What can hang from each mark
q_569: q_533 q_807
q_400: q_396
q_366: q_845
q_845: q_366 q_894
q_185: q_946
q_807: q_249
q_894: q_400 q_465 q_845
q_533: q_249 q_569
q_396: q_400 q_460
q_465: q_569 q_900
q_460: q_400
q_900: q_465
q_946: q_249 q_900 q_913
q_249: q_533

Known rows, with every way that one mark hangs from another
q_465(q_569(q_807) q_900): [ -2   3 -28  37 -21   3 -10  43  16  -1  82  16 -37  19  -7 -18   8 -17
 -25  28 -32   1 -10  -5 -12   9 -30  20 -19   7   8  22  45  10 -15]
q_894(q_400 q_465 q_845): [-32  43 -30   4 -21  76   6  54  -4 -13  37  13   5  39  58  30  -4  -7
  -5  11  17  15  22 -36 -18  11 -10  37  26   1   8 -19  29  -7  -1]
q_396(q_400): [  0 -25 -21 -28  -7  15   3  -2   1   7   1  -1   6  12  12  10   4  -4
 -18 -27  -2 -10   6   5   5  -1 -12   1   2  -4  -1  -4   0   6  14]
q_465(q_569): [  7   9  -8   3 -18   1   9  25   5  -2  31   1 -14  14  -8  -6  13 -14
  -8   4 -17  -1   1  -2 -10  10 -11   8   3  12  -7   2  18   2  -4]
q_465(q_569(q_533 q_807(q_249)) q_900): [ -7  -3 -44  58   6  23 -21  50  14 -22  92   3 -45  27 -27 -22  18 -13
 -30  58 -51   0  -3  -6 -19  23 -47  25  -5  15  17  26  32 -26 -19]
q_533(q_249): [  1  24  17   5  17   4 -23 -11  -9 -30  11   0  -2 -13   4  14  14  10
  -1  -7   0  11  -8   7   7  10 -15  -5  -4  -2  -7  16   8  -8  17]
q_366(q_845(q_894(q_400(q_396) q_465))): [-34  27 -21 -11  13  36  -3   4 -18  12  55 -14  25  16  29  27  -7 -24
 -25 -18  33  -5   6 -28 -24   6  15  11  26  -5  10 -41   5  -5 -25]
q_366(q_845(q_894(q_400(q_396) q_465(q_569)))): [-23  39 -28  -3   2  36   8  33 -16  10  84 -12   8  32  21  21   7 -36
 -34 -13  16  -7   7 -30 -35  18   5  21  25   4   2 -44  24  -2 -31]
q_185(q_946(q_249(q_533) q_900 q_913)): [-18 -46 -38  17 -14  -1 -15  10   9 -15  27 -21  14 -40  20  -4 -31   5
  25  28 -27 -74  53 -21  15 -21 -16 -44 -53   5  -7  21  49 -10  32]
q_366(q_845(q_894(q_465(q_900)))): [-23  26 -28 -18   9  16   1  32  12  13  36  -2  13 -19  23  57 -27 -24
 -24   2   6   4  -3 -19 -21  -1 -21   9  10   8  13 -21  10  -3 -28]
q_366(q_845(q_894)): [-14   2  -1 -14   7   7  -1  -6   8  19   1 -19  22 -28   4  19 -29 -16
 -13 -10  13  -5  -5  -7   7   1   4 -14   1   0  10 -20 -15 -11 -15]
q_845(q_894): [  0   9   7 -12  12   1   6 -23  24  -4  11  -5   5  -6  19  19 -11   4
  -2   0   9  -4  -1   8  -9   0 -12   0  18  -7   1  -6 -14  -8  -8]
q_460(q_400(q_396)): [ -5  -6 -13  -3   1 -16 -18 -15 -31 -15  25  -6  13  12 -16   5  24   6
 -26   3 -20 -12  14   3  -6  14  28   3  22   0 -12  -1   4  14   0]
q_465(q_900): [ -4   7 -15  17  -5  -1   0  14   3  -3  22  11 -17  -5   4   5   3   1
 -19  18 -16  -4   1  -9  -2   1 -11   6  -5  -2   7   7  18  18 -14]
q_946(q_249(q_533) q_900(q_465) q_913): [-40 -31  -8   4  -8  -3   7  41  23 -34  34  11  24 -39 -11   0 -34  11
   6  42 -42 -88  43 -41   5 -34 -16 -24 -38   9   9  -6  58  12  35]
q_845(q_366 q_894(q_400(q_396) q_465)): [-14  28 -16 -11  11  19 -16 -43  -9 -24  70 -36  13  33  54  45   8  -9
 -18 -14  44  -7  -5   1 -48   0   5   4  39 -22  -4 -43   7 -18 -20]
q_185(q_946(q_249 q_900(q_465(q_569)) q_913)): [-30 -54 -22  12 -19  -4  27  43   5 -33  65   4  14   1   8  -3 -25 -27
   6  42 -46 -84  36 -15 -14 -14 -37 -10 -59   5 -21   9  73 -11  19]
q_465(q_569(q_807)): [  3  -3 -15  21 -16   1  -6  28  11   1  60   2 -20  23 -14 -24   6 -21
  -8  12 -15   4 -11   2 -10   9 -15  14 -11  11   6  17  33  -9  -3]
q_185(q_946(q_249(q_533(q_569)) q_900 q_913)): [  0 -44 -39   9 -28 -18 -18  11  -1 -12  37 -31  32 -47  19  20 -33 -12
  14   7 -28 -89  53 -14  23  -8 -18 -32 -31  13 -11  30  49 -20  45]
q_366(q_845(q_894(q_400(q_396(q_460)) q_465))): [-25  11 -34 -19  17  39 -18   6 -11  21  51 -16  26  31  27  50   3 -17
 -21 -31  24  -9   6 -19 -12  18   1  12  16  -8   4 -42   5   1 -19]
q_900(q_465(q_569(q_533(q_249) q_807))): [ -8   4 -10  17  11  10 -26  39  11 -43 110   8 -13  26 -27  -8   6  -1
 -30  13 -26 -10 -41   6 -22   6 -43  26  -3  27  14  24  15 -25  15]
q_845(q_366 q_894(q_465(q_900))): [ -5  28 -24 -19   4  -8 -10 -14  22 -15  55 -23   0  -3  45  73 -14  -7
 -18  11  19   0 -12  11 -40  -6 -31   0  29  -7   0 -21  12 -15 -24]
q_845(q_366 q_894(q_400(q_396(q_460)) q_465)): [-10  13 -35 -20   6  17 -30 -40  -2  -9  71 -38  15  47  52  65  18   0
 -16 -22  38 -17  -7   9 -34  10 -11   5  33 -26  -7 -43   5 -11 -11]
q_845(q_366 q_894(q_400 q_465(q_569 q_900))): [ -9  55 -46   6 -19  22   6  10  23 -29 104 -28 -17  31  55  60   6 -16
 -34  10  13 -13   1  -6 -46  10 -47  33  22  -2  -1 -30  47 -15 -25]
q_400(q_396): [ -4  -6   9   7   9  -2 -15 -14 -22   3  28   9   3  14   0 -11  17  -5
 -11   4  -2   1   0  -1 -15   3  28 -12  12 -10  -3  -7  -2  18 -12]
q_185(q_946): [ 12 -25 -20   7   0  -5  -6  -9  -4  10   4 -11  -2  13   8  -3  -8  -3
  11 -13  12  -2   0  15   6  -8  -6  -1 -13  -3 -25  12 -11 -17  -4]
q_569(q_807(q_249(q_533))): [  1 -13 -13  34  16  16 -35  24  21  -8  21  -6 -21  -2 -39 -34  -4  17
  12  29 -15   0  13 -16  17 -12 -13  10  -2   8 -14   8  12 -11   4]
q_946(q_249 q_913): [-29  10   5  12   7   7   5  -8  -8 -31   9  -1  27 -27  22   2 -13 -10
   5  25 -24 -41  23 -10 -12   1  -4 -23 -26 -12  26   5  38 -14  17]
q_946(q_249(q_533) q_913): [-23  13 -10   8   0   3 -11   8   6 -24  18  -8  20 -41   9  -9 -17  14
   9  22 -27 -48  31 -21   1 -13   1 -27 -14   4  21   3  37  -1  26]
q_946(q_249(q_533(q_569(q_807))) q_900 q_913): [-21 -34 -25  22 -29 -12 -29  21  11 -18  56 -15  25 -52   6   5 -28 -16
   7  27 -39 -88  36 -25  15  -5 -17 -26 -33  15  26  39  70  -8  52]
q_465(q_569 q_900): [  3  20 -22  21 -19   0   9  43   4  -4  53  13 -31  11  -2  -2  18 -14
 -27  26 -32  -4   2 -10 -11  12 -26  16  -6  12  -1   4  38  19 -17]
q_807(q_249(q_533(q_569))): [ 21   4  -4   9   4   1 -21  30   7 -10   7 -21   6 -16 -33   6   4   7
   1   5 -19 -21  29 -12  24   3 -11  20  33  21 -32   3   1 -17  16]
q_185(q_946(q_249)): [-11 -34 -32  11   0   8  -8  -2  -8  -6   4  -8   5  -2   1 -14 -12  -3
  18   9   3 -10   9  14  -2  -7 -12 -18 -32 -15 -10  18  27 -14  10]
q_249(q_533): [  8   5 -15  -5  -5   1 -19  16  15   7   7 -10  -5 -15 -14  -5  -5  23
   2  -1  -5 -11   8 -14  12 -14   4  -3  11  14  -5  -3  -4  10   7]
q_845(q_366 q_894(q_400 q_465(q_900))): [-15  45 -38   2  -4  19  -4 -12  20 -28  73 -31  -4  20  61  62  -7  -1
 -28   5  31  -8  -5  -6 -36  -3 -35  23  23 -14   7 -30  27 -14 -21]

Rows
[-12  40 -28 -10 -30  51   7  81   1  -2  53  20  -5  36  34  29   2 -22
  -8  25  -8  23  13 -24 -35  17 -17  25  37  19  -5  -7  35  -6  -7] -> q_894(q_465(q_569) q_845)
[ 10  35 -16 -31  -8  -4   1  -3  20 -16  65 -38   1  16  34  63  -5 -19
 -12  -2  20  -1 -16  15 -49   3 -28   8  36   6 -13 -26  17 -33 -12] -> q_845(q_366 q_894(q_465(q_569)))
[-27  55 -51   3 -13  41  18  59  11   3  82  -8  -7  15  29  45  -4 -32
 -41   4   1  -2   8 -33 -23  14 -36  43   6  16  11 -31  41  -1 -31] -> q_366(q_845(q_894(q_400 q_465(q_569 q_900))))
[  0 -45 -15  15 -10 -13   4 -17  -2  -7  16 -21  10 -13  38  18 -21 -17
  16   8 -17 -54  30  -7  10  -7  -9 -24 -40   2 -19  18  19 -20  10] -> q_185(q_946(q_900 q_913))
[ -1   9 -53   1  -7  21 -17  53  13  -3  91  -5 -15  41   3  15   1 -21
 -14  11 -12  12 -23   5 -44  15 -34  25  15  31  28  22  19 -35  -1] -> q_894(q_465(q_569(q_533 q_807)))
[ -5  13  -5  -1  10  14  -8  41   5 -44  81   5  -6  20 -20  13  11   5
 -31   6 -28 -15 -25   5 -22  10 -39  22  10  30   1   7   3 -19  17] -> q_900(q_465(q_569(q_533(q_249))))
[  7 -16   6  27  10   2 -25  14  -1  -9  22 -10   3   5 -29  -8   6 -23
   1   9 -14  -6   4   1  10  15 -17  26   9   5 -13  22  16 -33   9] -> q_533(q_569(q_807(q_249)))
[  9   9  10  10   3  -9 -44  -7  -9 -23  48  -6   7  -9  -4  12   2 -13
  -9 -25  -2   2 -24  15  13  16 -23  13   3   7   0  40  18 -24  29] -> q_533(q_249 q_569(q_807))
[ -1 -14  -9  29  10  12 -15  75  33 -17  64   5 -26  25 -65 -45  -2  10
  -6  36 -35 -17  10 -24   2 -22 -31  45   1  25 -33  -7  30  -7  -1] -> q_900(q_465(q_569(q_807(q_249(q_533)))))
[ -7 -21 -24  37  24  27 -30  12   5 -17  40 -10 -12  17 -27 -18   0   0
  -2  29 -19   3  -7   0  -8  13 -20   8  -3   7  19  20  -4 -44   0] -> q_569(q_533 q_807(q_249))
[  0  24  -8   8  26  23  -5  30  35 -18  66  -2 -18  35 -10  16   7 -21
   1  32  -8  18   3  -1 -40   9 -48  39  22   8 -16  -1  32 -40 -17] -> q_845(q_894(q_465(q_569(q_807(q_249)))))
[ 21  -9 -21   4 -18 -12 -40  20  12  13  40 -14   5 -12 -15  -6 -18   0
  -6 -18  -6 -19  -5  -3  19  -6  -7  12  17  26   2  22   7  -8  22] -> q_249(q_533(q_569(q_807)))
[ -5  -6 -19  -1   4  12 -30 -64  -3  -9  64 -43  10  34  41  33  21   6
 -25 -20  28 -25  -6  12 -11  14   4  -7  15 -33  -5 -38   1  -1  -9] -> q_845(q_366 q_894(q_400(q_396(q_460))))
[-18  47 -43   3 -36  50   3  92   8  -4  74  33 -22  31  43  37   5 -24
 -26  40 -26  23  12 -29 -36  18 -27  32  29  18  -2  -6  52  13 -21] -> q_894(q_465(q_569 q_900) q_845)
[ -8  22 -13   8  -5  16  -4 -54  14 -22  42 -48   8   8  40  30 -12   4
 -12 -13  37 -23  -1   7 -12  -2 -13   3  11 -18   3 -31   1 -22  -4] -> q_845(q_366 q_894(q_400))
[-27  57 -61  24 -50  67  -3  67  -2 -28 103  -6 -23  45  68  47   8 -21
 -36  27   3   4  12 -29 -36  18 -31  32  24   3   0 -25  64  -2 -20] -> q_894(q_400 q_465(q_569 q_900) q_845(q_366))
[-24 -29  19   3  -1 -11  25  14  11 -24  25   8  20  -7   8  17 -24 -12
  -3  22 -32 -67  24 -29  -4 -21 -12  -3 -29   9   0  -8  23   0  12] -> q_946(q_900(q_465) q_913)
[ -4   7 -16  20  16  15 -51 -13  -2 -31  60  -6  -7   1  -3   2   4  11
 -12  -3  -5  10 -35  16  -4  16 -25  -4  -5  10  31  40  -4 -35  22] -> q_569(q_533(q_249) q_807)
[-31  15 -16  28 -26  57 -25 -12 -35 -18  65 -18   6  32  56  -2  11  -5
 -23   7  24  -3   7 -22 -15  12  31 -12  26 -24   2 -35  17   6 -15] -> q_894(q_400(q_396) q_845(q_366))
[-23  30 -37   0 -30  35 -21  43  -1 -15  54  -3  -1  11  62  53 -14 -14
 -19  28   9  20  -2 -14 -32   3 -15   2  31  -3   5 -14  34   1 -18] -> q_894(q_465(q_900) q_845(q_366))
[-34  30 -28   7 -23  61 -25  14 -34 -20  76 -14  10  44  68  31   9 -15
 -18   5  32   7   8 -25 -40   9  22   3  41 -17  -1 -39  27  -3 -15] -> q_894(q_400(q_396) q_465 q_845(q_366))
[ -6  -5 -25  -6  -6   9  16  54  13 -13  70   4  -4  34 -21   2  -4  -3
 -30  15 -29 -22 -18  -1 -29  -1 -23  27  15  32  11  -6  -5 -12  -3] -> q_900(q_465(q_569(q_533)))
[-11 -20 -22  33  18  25  -5  62  18 -26  84   5 -16  42 -48 -30  -2 -11
 -22  44 -38 -16 -12  -6 -23   1 -37  39   5  24   1   5  13 -33  -4] -> q_900(q_465(q_569(q_533 q_807(q_249))))
[ -7 -69 -19  -4  -9  -9  10  26  12  -1  24   4   3  13 -10   5 -25  -8
   8  12  -6 -40  14  -7   7 -27 -22   5 -35   5 -41   4  13  -2   6] -> q_185(q_946(q_900(q_465)))
[ -4   1 -18  58   4  14 -11  54  14 -16  71  13 -44  22 -28 -31  20 -17
 -18  54 -44   5   9 -11  -7  17 -38  30 -15   5 -10  17  55  -5 -22] -> q_465(q_569(q_807(q_249)) q_900)
[-18  21 -14 -35   9  14   2  18   9  15  10 -13  26 -16  14  50 -29 -26
  -7 -16  24   7  -3 -11 -19  -3  -6   3  17  10   9 -25  -8 -19 -15] -> q_366(q_845(q_894(q_465)))
[-40 -21  -3  18  -8   1   7   1  -3 -31  14  -1  22 -38  22   8 -12 -16
  14  42 -34 -63  42 -24  -7   3 -10 -42 -48 -11  24  15  64  -1  29] -> q_946(q_249 q_900 q_913)
[-36 -41 -12   1 -24   6  25  72  17 -24  51  22   1  -2 -29  -8  -3 -19
  -4  54 -39 -51  25 -22 -16  -7 -35  -4 -43   3  -7   1  77  18  22] -> q_946(q_249 q_900(q_465(q_569)))
[-15  16 -28 -12  -3  14  -5  43  19  20  69 -13   3   6   2  27 -24 -43
 -15  -3   8   8 -13 -10 -29   5 -23  16   4  18  10 -10  26 -25 -17] -> q_366(q_845(q_894(q_465(q_569(q_807)))))
[-34  48 -52  23 -38  65 -12  43  -3 -25  73  -8  -8  31  72  50 -10  -7
 -26  21  19   6  10 -31 -28   7 -19  21  22 -11   9 -27  44  -1 -19] -> q_894(q_400 q_465(q_900) q_845(q_366))
[-15  24 -22 -17 -28  42 -19  26  -3 -13  33 -16  13  14  54  56 -17 -16
  -4   9  23  16  -2  -8 -30  -1  -2  -7  38  -1  -4 -20  15 -17  -5] -> q_894(q_465 q_845(q_366))
[-14  46 -48  19 -21  36  16  67   7 -15  79   8 -30  42  27  25  25 -15
 -29  16 -14  -7  13 -23 -26  15 -40  54   5  16  -1  -9  61   7 -17] -> q_894(q_400 q_465(q_569 q_900))
[-21   1 -32  18 -28  56 -41  -5 -30  -7  65 -21   7  46  55  19  19   2
 -22   0  19  -7   6 -14  -3  21  16  -9  20 -28  -1 -35  16  11  -9] -> q_894(q_400(q_396(q_460)) q_845(q_366))
[  5   3 -35  57  -2  14 -31  68  27 -11  75   4 -48   7 -42 -35  17   6
 -16  50 -47  -4  16 -24   6   1 -39  30  -5  18 -17  12  51   6 -13] -> q_465(q_569(q_807(q_249(q_533))) q_900)
[-31 -76 -26   4  -9   3   8  35   9 -15  28   8  12  -2 -12 -11 -29  -7
  18  32 -13 -50  22  -7   0 -24 -30 -10 -56  -8 -24  11  49   2  22] -> q_185(q_946(q_249 q_900(q_465)))
